Every row comes from one small tree of marks. Brackets hold a mark, then the marks that hang from it, in the order of their numbers. Every link used is in the known rows. Which tree was each row made from?
In the rows, 128 means zero.
Known rows:
[j129 j540]: [134 131 129 145 140 116 124 118 142 105 111 110 127  76 128 138 104 117
 129 128 144  88 154 126 137 134 136 150 118 177 126  69 180 156 110 175
 125 134 122 146 112  96 138 117 150 142 144 150 117 156  85 159 158 152
 138 147  92 131 157 138 142 137 141 117 181]
[j540 j40 j495 [j802 j273]]: [153 135 170  37 129 179 100 167  93  86 152 117 143  75 125  85 137 139
 152 142 152  99 122 159 117 120 138 151 125 238 141 103 159 132 115 155
  95 123 123 110 104 100 172 148 129 146 140 105  88 174 105 161 129 159
 101  82 122 166 147 121 107 128 150 144 148]
[j333 [j495 j197 [j540 j802]]]: [128 157 116 170 151 156  84 121 142 106  94 120 113  66 110 100 103 117
 162 116 146  91 155 143 141 125 121 154 121 209 107 124 143 113 118 152
 119 135 146 119 105 102 134 119 116 163 105 188 101 114 113 135 184 156
 163 104 128 103 173 149 143 151 170 145 160]
[j333 [j495 j197 [j540 j40]]]: [139 160  96 151 149 146  97 126 152 114 104 111 110  67 100 100 110 131
 159 112 138 104 170 144 131 131 130 147 140 197 110 132 149 116 129 169
 117 140 134 116 116 112 136 128 109 158  98 176 111 116 131 121 155 151
 144  96 131  99 169 145 141 138 145 138 142]
[j495 j197 [j540 [j802 j273]]]: [151 159 140 161 146 149  98 144 145  99 115 109 118  80 126  94 138  99
 192 110 203  94 151 123 119 121 138 165 101 204 116  79 165 125 126 143
 122 114 118 129 108 113 119 126 126 163 130 151  81 149 135 127 195 158
 177  97 148 115 159 130 127 149 162 137 165]
[j40 [j273 [j495 j197 j540]]]: [165 147 128 136 122 125 116 157 168 119  94  89 126  94 151 132  94 102
 181  93 159 122 129 113 146 114 124 176 138 175  99  57 147 163 123 173
 137 162 137  79 104 110 126 154 102 139 124 142  99 181 142 148 171 133
 175 136 130 109 162 133 169 159 127 129 158]
[j40 [j273 [j802 [j540 j495]]]]: [188 132 160  57 121 111 123 138 136 120  85  99 131  95 134 145  83 128
 140 109 117 115 146 113 128 123 123 179 163 156 109  69 140 172 123 196
  95 150 136  97 149 112 143 134 121 131 147 125 130 189 117 168 145 156
 124 172 107 128 165 143 137 115 125 124 192]
[j129 [j540 j495]]: [153 122 133 121 133 118 120 129 110 101 115  76 144  66 123 127 102 106
 130 138 150  91 144 127 133 142 141 155 135 182 137  87 180 155 114 175
 123 124 137 137 113 101 143 128 153 141 156 156 110 172  80 161 166 155
 137 130  96 144 154 143 133 130 152 124 170]
[j40 [j273 j802]]: [169 137 150 106 129 103 108 129 149 119  98  98 126  98 136 140  79 132
 136 110  96 115 153 118 129 112 131 172 154 149 117  45 134 169 119 203
 106 171 115 107 135 108 133 134 118 134 140 124 131 177 114 164 158 158
 133 177  97 116 170 146 145 135 123 111 186]
[j495 [j540 j40]]: [133 135 124 110 157 139 120 134 154 109 115 128 131  80 118 122 102 134
 137  94 157 129 165 134 117 126 131 159 141 209 125  81 166 146 107 188
 128 143 123 125 122 108 130 138 112 158 114 140 112 149 114 122 149 139
 139 106 139 116 157 128 139 122 129 139 150]
[j835 [j495 j197]]: [128 148 122 151 141 121 108 139 150 105  95 116 101  62 108 114 111 122
 134 107 135 105 146 111 139 129 138 169 127 173 151  90 141 148 146 171
 118 168 128 122 121 101 153 148 121 120 123 151 111 145 118 133 138 168
 155 107 106 109 190 147 144 128 153 140 179]
[j333 j495]: [137 147 128 132 145 130 102 103 133 107  89 125 100  61 118 135  79 159
 126 126  94 104 148 143 135 126 123 149 129 181 118 117 141 132 119 162
 105 170 131 124 103 102 159 127 138 137 135 167 125 125  93 152 150 164
 141 126  91 126 169 158 160 136 151 128 154]
[j495 j197 j540]: [155 154 111 161 156 126 110 136 169 106  93  94 121  73 112 108 114 103
 174  93 184 114 173 111 119 139 141 169 130 167 122  86 170 134 129 172
 127 130 130 124 117 115 103 139 124 152 116 167  99 142 145 115 177 152
 181 114 146  95 165 140 132 146 152 137 159]
[j129 [j540 j40 j495 j802]]: [127 124 133  87 139 160 109 156 106 101 148 111 156  76 117 100 131 112
 139 136 155  79 139 154 140 129 132 152 119 229 137  89 171 140  90 176
 114 107 148 122 108  89 158 130 127 158 124 141 106 168  82 171 140 152
 107  99 103 147 151 124 112 134 145 140 176]
[j40 [j273 [j495 j540]]]: [161 136 151 121 125 122 117 144 158 117  96  98 131  97 162 146  73 112
 159  95 150 132 122 120 146 109 114 178 145 189 103  43 139 168 110 172
 137 173 133  89 111 106 135 147 106 138 136 130 105 182 119 152 171 129
 161 151 120 121 162 135 177 149 122 128 153]
[j495 j197 [j540 j802]]: [139 152 123 154 159 149  95 145 158 102 102 117 128  77 113  92 129  90
 185  97 195  98 164 120 127 123 134 170 110 198 118  78 158 123 111 162
 126 121 142 118 109 103 113 134 116 162 109 166  88 147 134 126 184 153
 178 100 144  98 168 132 126 152 162 148 170]
[j273 j802]: [128 145 143 120 148 106 109 114 158 110  90 112 112  95 111 140  83 151
 133 111 102 101 169 108 121  97 142 168 145 157 121  78 151 144 113 192
 107 153 112 127 135 126 134 120 149 131 150 149 133 151 106 153 123 176
 145 159  97 108 170 159 139 128 129 115 188]
[j835 [j495 j197 j540]]: [126 147 116 180 144 126 111 135 151 106  90 104 105  73 105 109 106 111
 145  97 172 120 146 106 138 128 130 173 143 193 146  87 145 143 139 178
 133 155 128 130 131 108 135 141 113 142 118 151 104 142 116 109 166 158
 170 101 132 100 191 144 146 130 156 146 170]
[j802 j540]: [155 138 162  47 142 120 136 127 159 109  71 150 100  77 129 158 106 141
 134  94 148 108 161 113 126 134 128 165 120 155 112 105 167 164 119 151
  91 144 151 123 120 103 154 122 151 121 145 138 117 166 117 155 128 160
 138 136 121 133 155 141 145 111 142 142 178]
[j40 j273]: [179 134 150  97 126 120 112 135 140 107 103 113 131  78 148 140  91 121
 135 107 117 121 136 127 132 129 129 170 139 146 126  52 142 168 120 183
 109 180 122 106 116  91 135 152 116 133 132 116 116 174 121 165 173 145
 134 152 102 132 168 133 151 138 133 117 163]
[j129 [j540 j495 j802]]: [141 116 144 111 136 142 107 141 106  94 125 101 146  74 127 111 109  95
 136 140 156  79 127 140 141 134 133 153 118 212 137  78 166 147  97 169
 117 115 149 130 109  88 150 125 147 148 143 151 106 172  72 170 169 160
 135 120  99 150 154 135 119 138 156 139 177]

Which tree is each row?
[160 151 194  65 117 137 145 131 164 111  83 125  77  97 152 173 106 160
 161 112 168 100 136 111 128 107 128 163 108 198  89 105 169 164 137 109
  97 136 115 114  99 125 176 118 158 111 185 130 102 174 116 158 122 160
 157 135 122 148 137 136 166 117 124 125 165]  [j802 [j273 j495] j540]
[121 147 104 154 144 135 116 152 156 113 104 121 114  68 101 105 121 121
 144  94 165 118 155 123 133 130 133 167 139 203 148 100 151 139 138 184
 132 149 127 124 129 107 145 150  95 146 103 147 101 143 127 103 145 148
 142  89 138  97 186 133 135 123 142 150 166]  [j835 [j495 j197 [j540 j40]]]
[166 151 153  94 122 107 122 149 178 134  71  95 117 108 140 147  96 121
 178  92 128 100 154  99 145 101 121 178 142 150  83  76 140 167 128 176
 108 156 139  75 130 122 141 133 116 124 138 145 112 188 147 164 123 157
 150 170 119 100 162 145 160 139 111 120 198]  [j40 [j273 [j495 j197] [j802 j540]]]
[146 140 126  56 147 171  91 183 120  94 139 119 155  70 102  66 156 110
 169 122 147  99 146 151 126 130 144 155 127 207 143 121 149 115 113 176
 102 118 158  88  99  94 151 166 114 149  99 135  88 168 137 156 121 159
 120  71 131 131 160 128  97 143 155 161 160]  [j540 j40 [j495 j197] j802]
[150 137 153 109 122 110 114 140 163 126  88  93 119 110 150 151  65 135
 151 102 107 113 133 110 149  90 123 176 150 175  96  48 131 172 110 187
 122 173 122  80 119 118 143 142 115 127 148 133 126 184 115 171 134 151
 148 178  96 112 167 147 170 146 107 112 181]  [j40 [j273 j495 j802]]
[108 144 116 147 146 152 100 158 146 110 113 135 116  77 102  94 131 111
 148  93 173 107 148 132 137 120 125 165 129 228 148  90 140 138 123 178
 131 141 137 116 132 100 153 143  93 156  88 142 102 145 120 115 152 153
 143  82 138 102 187 126 129 130 156 162 175]  [j835 [j495 j197 [j540 j40 j802]]]
[154 148 155  61 131 174  94 178 110  90 150 105 146  70 114  63 162 121
 178 139 162  87 135 152 115 124 149 152 120 219 142 111 162 123 129 156
  95 116 132 101  99 107 160 157 129 143 128 120  76 170 133 152 136 163
 118  69 129 148 148 122  98 139 153 143 154]  [j540 j40 [j495 j197] [j802 j273]]
[190 142 145  60 121 110 117 146 147 124  81  90 135  91 130 128 100 115
 160 110 120 105 154 110 128 129 126 177 160 140 108  83 143 164 133 193
  94 142 139  95 148 119 134 139 121 128 140 135 120 191 133 159 150 159
 128 164 116 116 167 146 130 124 132 125 192]  [j40 [j273 [j802 [j540 [j495 j197]]]]]
[150 136 139  70 136 127 113 147 149 120 119 123 136  91 127 129 104 150
 139 107  98 109 166 133 128 111 135 162 154 176 121  64 141 161 114 211
 100 162 116 103 133 108 145 143 104 143 112 114 127 171 124 155 116 151
  99 144 107 122 165 129 134 130 107 117 172]  [j540 [j40 [j273 j802]]]
[177 143 178   9 123 153 145 147 121 100 116 119 110  76 130 131 128 156
 147 127 162 106 142 132 102 139 138 156 137 197 125 120 179 157 145 142
  80 118 119 121 123 121 177 137 152 122 165 106  98 182 123 150 115 158
 103 101 130 167 136 128 119  91 135 135 156]  [j802 j273 [j540 j40 j495]]
[146 157 134 129 151 166 102 166 149 103 131 126 125  80 115  81 157 111
 193 106 207  94 165 137 115 118 138 158 109 224 117  87 165 124 123 154
 116 109 118 123 113 113 129 131 110 167 104 138  80 142 146 120 163 152
 148  86 157 108 154 115 117 147 147 139 159]  [j495 j197 [j540 j40 [j802 j273]]]
[120 157 133 152 146 111 108 137 191 125  81  83 103 109 112 129  94 138
 176 100 123  94 170  95 146  84 144 171 135 172  95  90 149 135 120 174
 129 147 124  89 105 144 134 134 141 118 147 179 113 162 138 150 101 174
 173 151 108  87 163 165 159 159 115 121 187]  [j273 [j495 j197] j802]
[114 137 160 112 137 158 116 152 139 107 141 127 123  91 139 121 135 130
 154 131 165  61 138 149 145 103 133 138  88 251 115  78 171 149  96 149
 118 121 119 126  93  99 173 112 134 153 142 130 100 156  84 164 129 149
 117 112 103 143 142 114 140 148 129 121 180]  [j129 [j540 j40 [j802 [j273 j495]]]]
[148 150 119 120 150 157  95 169 153 114 123 125 145  79 124  80 144  90
 188  92 184 103 160 136 133 127 127 159 127 208 114  66 145 132 111 183
 120 122 142 101 122  95 121 147  83 172  78 137  92 160 153 131 170 136
 141  93 155 102 165 112 117 153 142 143 167]  [j495 j197 [j540 [j40 j273] j802]]
[180 143 116  62 123 132 106 172 131 113 131  71 158  79 108  82 121 115
 163 118 119 109 164 131 120 135 146 166 175 168 127  90 150 143 135 219
 103 142 134  81 137 120 135 168 105 136 114 127 103 184 150 147 127 155
 104 114 118 122 166 138 105 133 124 130 166]  [j540 [j40 [j273 j802]] [j495 j197]]
[151 159  97 148 136 147 101 131 147 118 102 105 123  67 115 105 109 125
 161 110 136 106 165 143 138 136 122 150 142 195 110 117 144 127 129 180
 119 148 135 107 120 105 135 135  96 160  93 164 108 122 132 128 167 141
 134 105 127  99 170 137 145 143 143 131 149]  [j333 [j495 j197 [j540 [j40 j273]]]]
[123 154 171  87 141 169 102 170 152 104 135 141 115  92 134 101 151 143
 179 119 162  79 133 148 133  92 135 150  93 239 114  91 155 131 114 134
 110 129 117  98  82 106 173 140 124 140 130 120  86 159 133 158 106 157
 123  84 122 136 146 115 135 155 130 134 163]  [j540 j40 [j802 [j273 [j495 j197]]]]
[126 147 115 133 151 149 105 111 138 110 107 124 114  71 108 125  86 151
 132 115 123 110 158 151 131 127 119 149 144 214 109 124 148 128 114 175
 119 152 129 125 117 103 151 121 109 160 111 168 124 111 100 131 151 146
 131 100 122 114 164 142 150 131 140 134 142]  [j333 [j495 [j540 j40]]]
[155 139 147 135 125 146 105 149 106  92 134  77 140  71 128  93 139  90
 168 154 182  65 136 137 128 135 143 156 106 211 129  83 179 137 127 149
 117  97 130 135  99  97 145 120 152 146 156 148  91 168  90 160 181 165
 143 111 106 150 150 134 114 146 166 129 181]  [j129 [j540 [j495 j197] [j802 j273]]]
[137 166 127 172 141 154  86 121 134 103  97 110 102  73 117 102 110 130
 168 126 161  87 145 139 133 119 121 151 114 217 105 119 145 114 128 143
 114 129 125 127 100 107 138 116 129 163 126 173  98 114 113 131 185 157
 161 102 125 111 165 144 142 149 166 134 158]  [j333 [j495 j197 [j540 [j802 j273]]]]
[134 154 123 166 146 130 118 150 179 114  90  94 112  89 128 129  98 112
 183  89 177 115 145 107 143 109 135 172 126 193  96  91 162 139 120 152
 147 145 138  95  91 129 128 141 126 136 130 178  92 160 141 134 141 148
 193 113 140  97 159 145 166 159 134 140 154]  [j273 [j495 j197 j540]]
[119 137 157 148 137 151 109 130 123  99 105 130 104  83 126 126  96 130
 128 115 171 109 112 126 137 110 119 167 127 245 146  67 140 152 123 157
 124 147 114 139 130 101 162 125 120 149 144 127 106 148  81 127 175 157
 151 106 126 127 179 130 145 120 157 147 173]  [j835 [j495 [j540 [j802 j273]]]]
[159 145 142  72 141 115 122 133 155 114  75  98 119  89  98 121 101 138
 151 108 127 101 177 102 120 118 143 175 156 155 107 114 157 144 132 185
  93 119 139 109 147 131 138 120 155 120 150 159 124 173 129 152 116 183
 143 149 121 111 161 159 124 108 135 138 196]  [j273 [j802 [j540 [j495 j197]]]]
[113 139 144 149 149 116 119 126 177 123  78  90 109 118 125 147  62 142
 157  94 146 114 147  99 141  77 128 176 152 219  86  79 150 143 100 180
 139 145 123 103 124 147 137 120 131 139 155 171 124 155 106 144 123 161
 178 154 127  92 164 161 168 138 117 129 178]  [j273 [j495 j540] j802]
[125 159 103 144 158 164  86 132 145 111 106 125 119  70 101  90 121 126
 161 114 146  88 161 150 139 123 122 142 121 224 108 123 142 104 114 164
 115 128 144 116 109 100 144 124 100 168  91 178 104 115 119 130 154 149
 138  84 134 101 169 138 136 149 157 147 157]  [j333 [j495 j197 [j540 j40 j802]]]
[126 153 140 132 146 169  96 122 127 106 113 136 109  76 122 111 103 155
 141 126 140  91 136 160 129 115 115 147 121 252 112 114 145 120 108 150
 114 136 121 129 110 100 165 116 112 167 125 147 116 115  90 140 163 149
 128  97 125 126 163 132 144 135 145 137 149]  [j333 [j495 [j540 j40 [j802 j273]]]]
[126 143 166  81 140 113 134 128 190 129  64 121  95 115 124 170  78 157
 154  88 126  99 157  97 146  84 125 173 133 187  80 103 149 157 106 163
 110 142 139  89 125 137 164 113 150 114 162 163 130 173 118 163  85 172
 159 160 111 103 156 161 161 122 109 132 198]  [j273 j495 [j802 j540]]
[121 128 140 100 152 149 109 143 134 105 136 140 134  84 126 115 135 115
 135 125 146  65 155 150 146 124 136 138  97 223 126  72 163 146  88 174
 115 123 137 133 113  82 159 119 126 160 114 141 111 152  88 167 132 147
 107 111 104 133 153 117 124 141 138 132 186]  [j129 [j540 j40 j802]]
[169 148 182  35 133 146 147 140 150 105 105 148  90  81 136 149 135 170
 145 112 157  96 161 133 110 125 135 152 112 197 114 106 173 157 141 134
  78 127 110 126 119 116 174 122 148 125 158 110 109 168 126 143 112 157
 106 113 127 153 136 122 134 104 122 124 165]  [j802 j273 [j540 j40]]
